What can hang from each mark:
bedol: nudi
gosak: nudi turat
filu: nudi turat
falunog: turat
fumugub: falunog
turat: gosak tesu
divi: sovi turat
sovi: tesu
nudi: filu gosak kufita
tesu: fumugub

Every row comes from one small tree of marks. The marks that hang from a mark follow it in brackets, in alphabetical order. Every link used is in the known rows. Which tree was each row made from?
In the rows, 128 means zero.
Known rows:
nudi[filu gosak[turat[tesu]] kufita]: [182 164 129 141 123 142 133 148 101 129 134 130 147 126 127 124 105 138
 124  95 136 122 106 122 147 130 133 100 149 118 144 113 132 123 123 118
 152 160 118 108  78 125  88 139 112 116]
turat[gosak[nudi[filu]] tesu[fumugub]]: [ 68 108 117 128 100 129 133 116 129 141 156 130 109 136 133 157 124  91
 152 142 122 143 142 115 115 118 141 142 126 124 119 131 113 148 111 141
 107 139 133 115 124 143 186 120 124 142]
bedol[nudi[filu[turat] gosak kufita]]: [154 115 142 134 128 136 134 125 113 157 108 117 130 131 116 114 124 140
 103 113 147 127 138 115 152 201 116  94 170 143 138 186 123 117 147 128
 143 131 111 111 113 153 174 171 152 111]
filu[nudi turat[tesu]]: [162 113 141 130 138 126 145  89 121 117 126 154 150 116 125 121 129 150
 113 203 134 125 150 131 154 145 174 175 142 136 122 117 137 106 129 169
 126 134 121 136 129 145 104 134 119 143]
divi[sovi turat[gosak[nudi] tesu]]: [ 84 107 119 105 123 122  97 114 140 132 126 117 131 125 136 159 131  94
 166 128 105 123 121 153 101  98 135 143 114 112 104 137 115 126 146 131
 106 124 133 134 184 109 219 108 119 147]
tesu[fumugub[falunog[turat]]]: [108 115 138 137 158 130 131 139 138 105 111 137 128 133 128 113 161 118
 115 121 134 119 133 124 106 130  98 140  81 139 129 155 140 146 114  99
 127 120 147 130 138 124  25 102 137 106]
falunog[turat[gosak]]: [148 138 107 127 128 121 116 138 138 125 126 125 106 128 131 150 136 143
 127  88 110 135 107 129 136 107 116 117 120 128 124 109 132 118 127 114
 122 110 137 139 153 110 103 116 129 112]
bedol[nudi[filu kufita]]: [120 124 132 132 102 131 140 139 123 129 130 113 120 136 123  70 126 129
 110 123 132 117 130 130 126 172 114  91 178 135 146 143 122 109 156  98
 138 132  88 119 108 132 116 165 202 125]
divi[turat[gosak[nudi]]]: [ 76 111 112 108 134 127 103 130 146 136 104 111 130 129 142 152 139 108
 153 103 108 129 121 147 115 104 120 131 118 112 113 123 123 148 134 125
 107  94 125 142 165 117 252 103 140 126]
tesu[fumugub[falunog[turat[gosak[nudi]]]]]: [ 79 109 132 123 156 132 128 153 150 105 128 121  99 137 133 155 163  99
 125 102 131 132 125 121  93  96 105 136  66 128 113 143 131 163 104 107
 115  96 152 128 155 125 157 104 110 131]
fumugub[falunog[turat[gosak]]]: [146 143 113 130 164 115 125 155 144  89 115 129 117 132 130 140 154 129
 119 101 135 131 104 128 126 100 110 126 105 142 120 128 140 129 113 125
 127 103 137 134 146 108  56 113 116 116]
bedol[nudi[filu[turat] kufita]]: [150 117 140 134 119 137 149 124 110 138 115 112 114 134 124  89 131 133
 102 163 146 114 131 124 149 194 111  97 161 145 137 140 120 110 155 116
 137 140  94 118 115 146 107 171 187 121]
turat[gosak[nudi[filu kufita]] tesu]: [133 141 115 126  92 140 138 148 117 120 159 112 102 133 131 140 122 120
 146 135 125 132 115 120 128 110 154 118 155 116 131 104 108 124 122 134
 132 135 104 117 104 129 176 147 125 153]
turat[gosak[nudi[kufita]] tesu]: [130 139 120 122 112 136 116 144 138 128 151 105 107 134 126 140 123 134
 141 146 122 136 120 133 116  90 148 123 136 115 127  92 104 124 125 139
 133 121 113 135 127 121 208 130  94 164]
divi[turat[gosak[nudi] tesu[fumugub]]]: [ 43  99 124 114 139 136 108 118 141 147 144 116 121 133 136 169 129  99
 164 128 114 135 142 141  91 101 123 155 102 115 112 109 116 151 126 125
 106 124 153 137 151 132 227  83 119 144]
fumugub[falunog[turat[tesu]]]: [159 139 114 131 156 136 147 147 137  83 133 143 135 126 127  93 137 144
 125 141 129 114 118 135 122 115 120 153 109 135 127 100 139 106 111 125
 133 133 143 133 105 112  14 118 107 124]
filu[nudi[gosak kufita] turat[tesu]]: [193 129 147 134 150 131 133 120 115 133 124 138 152 116 118 156 119 156
 109 163 146 129 135 126 153 146 178 138 149 131 131 160 134 112 133 160
 146 134 124 126 117 151 151 142  80 148]
turat[gosak tesu]: [132 141 101 128 113 113 109 122 140 141 152 138 127 123 128 141 117 142
 146 137 118 144 126 135 141 103 147 134 148 130 124 100 124 114 124 154
 120 131 132 138 142 119 119 129 111 138]
sovi[tesu[fumugub[falunog[turat]]]]: [123 124 160 135 159 120 147 132 122 110 133 128 119 131 125 104 151 108
 122 115 140 110 138 117  96 120  94 147  69 140 130 169 144 145 117  95
 120 123 166 126 146 126  20 112 127 119]
fumugub[falunog[turat[gosak[nudi]]]]: [114 129 116 117 154 128 128 149 155  92 111 121 111 131 135 126 156 113
 122 115 125 130 108 130 103  90 108 129  80 128 113 128 133 139 111 128
 119  83 132 136 151 114 139 119  97 129]
bedol[nudi[filu[turat[tesu]] gosak]]: [140 110 124 134 129 127 142 100 121 163 132 138 145 123 117 113 107 138
 124 151 138 130 152 118 164 198 129 136 157 143 128 156 124 100 138 155
 123 142 132 115 109 154 175 174 134 116]
turat[gosak]: [119 139 113 125 114 107  98 128 144 140 120 133 123 125 129 143 130 141
 137 111 120 142 124 131 139 112 130 113 138 129 128 123 128 130 126 147
 121 111 119 139 155 121 131 119 136 122]
divi[turat]: [111 115 119 121 136 127 106 126 134 141  98 127 154 120 135 118 135 142
 144 108 113 119 130 153 134 135 108 138 138 120 130 126 134 134 143 113
 125 124 126 142 146 115 132 102 168 109]
tesu[fumugub[falunog]]: [ 85 112 138 138 141 120 121 127 140 124 103 150 136 125 125 110 156 120
 126 144 143 130 151 125 111 141 116 142 105 136 134 162 138 155 113 131
 130 119 136 133 145 133  52 108 137 120]
tesu[fumugub[falunog[turat[gosak]]]]: [109 124 120 134 162 122 124 145 143  94 119 127 105 139 129 155 161 111
 122 102 139 132 126 118 108 103 104 123  92 140 119 137 136 148 114 112
 120 110 152 133 161 120  68 100 119 112]
bedol[nudi[kufita]]: [124 119 140 125 116 130 126 129 143 138 125 108 123 136 121  74 131 150
 117 130 125 125 134 133 124 153 106  90 159 133 143 136 124 108 157 108
 143 119 105 137 122 126 147 153 183 134]
turat[gosak tesu[fumugub]]: [ 90 129 117 133 118 116 112 119 141 148 158 136 117 130 123 156 121 119
 145 146 125 150 148 124 126 102 144 137 144 132 124 110 118 134 127 142
 123 141 148 135 139 131 129 116 114 144]
turat[gosak tesu[fumugub[falunog]]]: [ 94 129 125 136 142 119 120 133 143 110 140 149 124 132 123 157 140 112
 143 156 141 142 141 119 118 109 143 145 113 136 121 125 128 138 109 155
 125 128 152 133 148 130  94 116  94 133]
divi[sovi[tesu] turat[gosak[nudi]]]: [ 85 119 154 100 121 102  98  98 133 138 126 103 125 120 134 135 139  79
 158 100 115 110 127 142  86 100 111 134  88 117 108 182 121 149 155 120
  91 111 140 128 216 110 216 107 147 146]
falunog[turat]: [147 131 121 129 127 130 127 135 135 133 117 131 127 123 132 114 135 155
 118 100 113 121 120 140 129 124 107 136 117 130 133 114 135 119 128  96
 132 120 133 141 117 108  83 114 155 108]

Which tree is each row?
[148 141 129 128 147 117 130 109 130 114 124 153 168 117 129 140 106 156
 111 127 128 137 128 126 140 116 156 140 113 115 131 128 152 122 127 148
 137 128 134 129 114 130 119 120  98 131] | filu[nudi[gosak[turat[tesu]]]]
[132 117 108 132 118 123 142 110 117 139 149 132 109 133 124 135 111 117
 127 174 134 136 137 116 168 172 133 125 152 149 118  92 117  99 136 161
 111 139 118 119 126 147 153 174 144 129] | bedol[nudi[filu[turat[gosak tesu]]]]
[121 127 132 138 121 134 131 118 123 135 131 142 138 130 129 117 115 134
 125 145 125 134 138 128 122 123 122 139 116 124 132  75 130 140 117 118
 138 156 151 135 112 126  78 108 126 130] | gosak[turat[tesu[fumugub]]]
[114 125 109 117 125 124 119 132 145 133 123 110  93 128 136 148 139 121
 129  90 106 139 111 130 113  93 108 121  99 119 118 117 124 132 120 115
 113  97 130 140 139 111 197 114 123 129] | falunog[turat[gosak[nudi]]]
[128 114 120 135 128 137 141 126 131 134 156 131 123 132 127 133 130 142
 129 123 116 126 143 128 116 119 119 155 114 129 132 107 128 121 127  96
 128 154 166 139 100 124  77 109 131 125] | falunog[turat[tesu[fumugub]]]
[152 141 139 129 104 154 156 148 105 110 136 114 129 134 135  84 106 130
 122 150 122 117 109 128 118 117 131 120 134 105 138  69 123 130 113 108
 147 153  99 114  81 126 116 133 135 143] | gosak[nudi[filu kufita] turat[tesu]]
[110 129 109 123  97 126 137 124 131 137 148 131 118 129 135 133 114 107
 151 146 117 138 123 121 135 117 155 136 141 124 122 109 114 127 116 156
 114 131 110 119 118 131 176 143 118 138] | turat[gosak[nudi[filu]] tesu]
[191 131 142 139 113 141 142 142  96 136 109 127 122 129 123 121 133 137
 112 146 142 112 128 128 162 181 140 116 160 137 140 129 120 127 130 126
 145 147 100 117 114 141  70 144 156 118] | nudi[filu[turat] kufita]
[118 130 135 139 151 130 135 133 130  95 118 152 144 135 127 101 135 115
 126 161 143 128 135 126 114 113 116 142  96 125 129  78 143 148 106 129
 139 142 150 130 116 126  21 111 112 128] | gosak[turat[tesu[fumugub[falunog]]]]
[116 133 119 130 126 128 138 118 120 141 138 136 155 126 125  90  95 133
 127 110 128 131 128 120 143 159 106 109 145 130 134 129 137 106 135 126
 135 145 128 119  82 131 165 158 140 109] | bedol[nudi[filu gosak[turat[tesu]]]]
[105 114 131 117 122 122 102 111 135 130 124 136 160 123 129 124 125 126
 156 132 110 112 131 154 107 127 128 155 131 117 120 132 126 110 156 124
 120 147 144 131 161 106 118  98 147 121] | divi[sovi turat[tesu]]
[ 89 120 122 127 113 114 121 110 137 170 117 136 148 127 123  94 118 132
 126  98 125 135 137 118 146 184 107 107 160 140 139 204 135 117 149 129
 123 122 121 119 114 139 182 163 166  98] | bedol[nudi[filu gosak]]
[198 147 120 140 113 134 139 140  95 122 150 120 106 129 123 165 121 132
 125 161 142 127 121 119 160 140 160 121 164 140 125  87 113 114 124 154
 137 151 110 110 121 144  94 151 108 134] | nudi[filu[turat[gosak tesu]] kufita]
[142 130 149 128 138 119 115 129 132 126 114 132 157 121 124 139 135 156
 109 104 132 129 132 126 132 129 159 111 153 123 144 211 142 130 144 131
 143 107 107 133 124 133 156 126 117 127] | filu[nudi[gosak kufita]]
[100 124 176 136 141 112 131 119 131 126 120 144 134 120 120  89 146 101
 130 144 149 118 159 118 104 135 106 144  93 141 135 178 140 158 118 125
 120 124 153 127 158 138  32 116 128 134] | sovi[tesu[fumugub[falunog]]]
[144 129 128 131 116 132 140 128 107 129 126 105  90 142 124 137 131 113
 108 141 147 127 124 118 149 172 128  80 171 149 128 117 116 114 148 131
 128 123  96 110 138 148 144 167 167 125] | bedol[nudi[filu[turat[gosak]] kufita]]
[122 127 144 125 132 122 114 129 144 159 113 112 136 127 115 102 125 161
 115  87 128 137 135 129 125 150 108  80 166 134 147 192 129 113 158 109
 144 118 120 137 118 127 187 154 143 128] | bedol[nudi[gosak kufita]]
[129 127 128 124 114 144 141 117 136 136 121 132 136 126 135  90 111 138
 125 150 119 132 127 140 120 109 123 144 103 109 127  56 124 131 109 127
 135 132 133 135 106 119 157 124 123 146] | gosak[nudi turat[tesu]]
[136 149 124 134 120 125 126 135 114 148  97 148 157 125 132 129 110 141
 120  77 131 132 115 123 159 142 117 105 130 119 137 155 145 146 120 121
 136 135 127 113 105 125  95 128 134  88] | nudi[filu gosak[turat]]
[159 150  96 130 157 127 136 141 140  80 154 134 116 129 128 137 135 131
 136 132 130 129 107 126 126  92 129 136 107 136 118  99 132 107 106 138
 129 120 144 135 133 112  56 124  89 124] | fumugub[falunog[turat[gosak tesu]]]
[145 136 145 124 115 144 129 145 123 124  95 105 124 132 135  94 129 135
 110 123 124 125 114 140 111 123 117  99 115 101 136  95 127 149 125  97
 150 117 102 136 112 116 163 118 144 138] | gosak[nudi[kufita] turat]
[173 111 140 134 108 154 159 130 104 134 129 122 119 127 126 107 122 130
 125 179 138 117 130 132 136 162 155 145 148 124 130  89 105 121 120 140
 142 149 101 110  92 146 155 153 118 145] | gosak[nudi[filu[turat[tesu]] kufita]]
[122 123 116 135 131 127 125 126 135 135 167 131 101 131 129 167 130 132
 134 117 115 135 129 120 117  96 127 135 119 134 120 100 121 124 120 113
 121 140 166 136 136 126 112 103 109 127] | falunog[turat[gosak tesu[fumugub]]]
[169 149 154 131 144 126 128 139 117 112 101 128 160 124 131 143 125 155
  98  94 137 129 116 124 129 108 145  87 125 119 142 164 152 141 138 123
 152 115 114 129 117 125 142 118 130 125] | filu[nudi[gosak[turat] kufita]]
[ 80 113  98 109 136 135 109 122 143 130 132 113 133 126 137 151 123 117
 167 125 106 132 126 149 117 100 131 152 120 112 113  92 117 130 132 138
 108 119 135 137 151 120 226  99 114 143] | divi[turat[gosak[nudi] tesu]]
[ 73 114 123 127 140 127 121 128 154 112 137 136 112 133 127 140 140  97
 143 163 133 143 145 121  99 100 137 150  96 128 114 128 121 152 105 154
 117 117 139 131 144 135 162 114  84 153] | turat[gosak[nudi] tesu[fumugub[falunog]]]
[128 119 124 141 112 128 140 108 107 149 152 142 112 133 124 183 124 111
 139 162 141 137 150 113 154 153 157 153 144 144 119  96 117 134 112 154
 117 154 143 115 140 155 104 127 119 122] | nudi[filu[turat[gosak tesu[fumugub]]]]
[177 120 157 132 135 130 136 120 112 114 107 128 139 123 126 131 146 149
  95 173 142 122 132 131 144 156 169 134 147 133 134 136 135 125 141 142
 143 121  95 133 137 144 105 131 140 140] | filu[nudi[kufita] turat]
[151 148  96 127 129 128 127 132 134 118 162 127 107 127 130 148 119 146
 139 119 115 133 111 130 138  90 132 138 123 129 120  85 123 101 124 128
 124 128 146 142 126 111 109 116 103 121] | falunog[turat[gosak tesu]]
[126 128  98 124 111 137 148 130 126 116 163 120 106 130 137 138 119 116
 136 113 110 130 108 121 126 106 131 144 113 123 118  92 121 116 114 124
 116 130 125 119 113 122 161 132 114 129] | falunog[turat[gosak[nudi[filu]] tesu]]
[122 110 129 130 128 118 133 106 122 173 102 136 143 123 120 120 124 133
 111 120 137 130 153 119 159 204 110 115 150 146 129 186 131 116 138 140
 125 124 125 117 119 150 172 166 151 104] | bedol[nudi[filu[turat] gosak]]
[107 121 170 109 127 105 103 102 121 143 113 120 154 115 127 101 137  99
 149 104 120  92 135 147 101 131 104 142 110 124 125 179 134 129 164 100
 107 132 147 132 204 111 110 108 169 131] | divi[sovi[tesu] turat]
[177 149 146 130 144 131 130 126 114 105 135 132 162 122 126 134 108 159
 107 129 136 127 118 126 132 115 157 117 131 117 139 130 148 121 130 131
 151 133 124 127 101 129 124 124  95 135] | filu[nudi[gosak[turat[tesu]] kufita]]
[154 148 116 135 122 131 134 125 109 140 128 153 165 121 128 124 101 137
 129 103 128 127 117 123 158 132 140 127 136 120 136 121 141 125 113 134
 137 153 134 115  89 129  94 142 105 107] | nudi[filu gosak[turat[tesu]]]
[124 134 129 124 100 133 125 150 124 133 127 105 103 136 134 143 136 113
 133 108 127 134 114 126 125 118 135  96 149 119 131 136 111 143 130 121
 126 118  90 113 117 129 185 138 151 138] | turat[gosak[nudi[filu kufita]]]
[176 164 139 140 121 134 129 156 102 132 104 125 142 128 128 136 117 130
 115  70 138 124 110 118 147 142 125  80 138 120 148 141 136 143 123 108
 156 136 112 110  85 125 121 135 133 103] | nudi[filu gosak[turat] kufita]
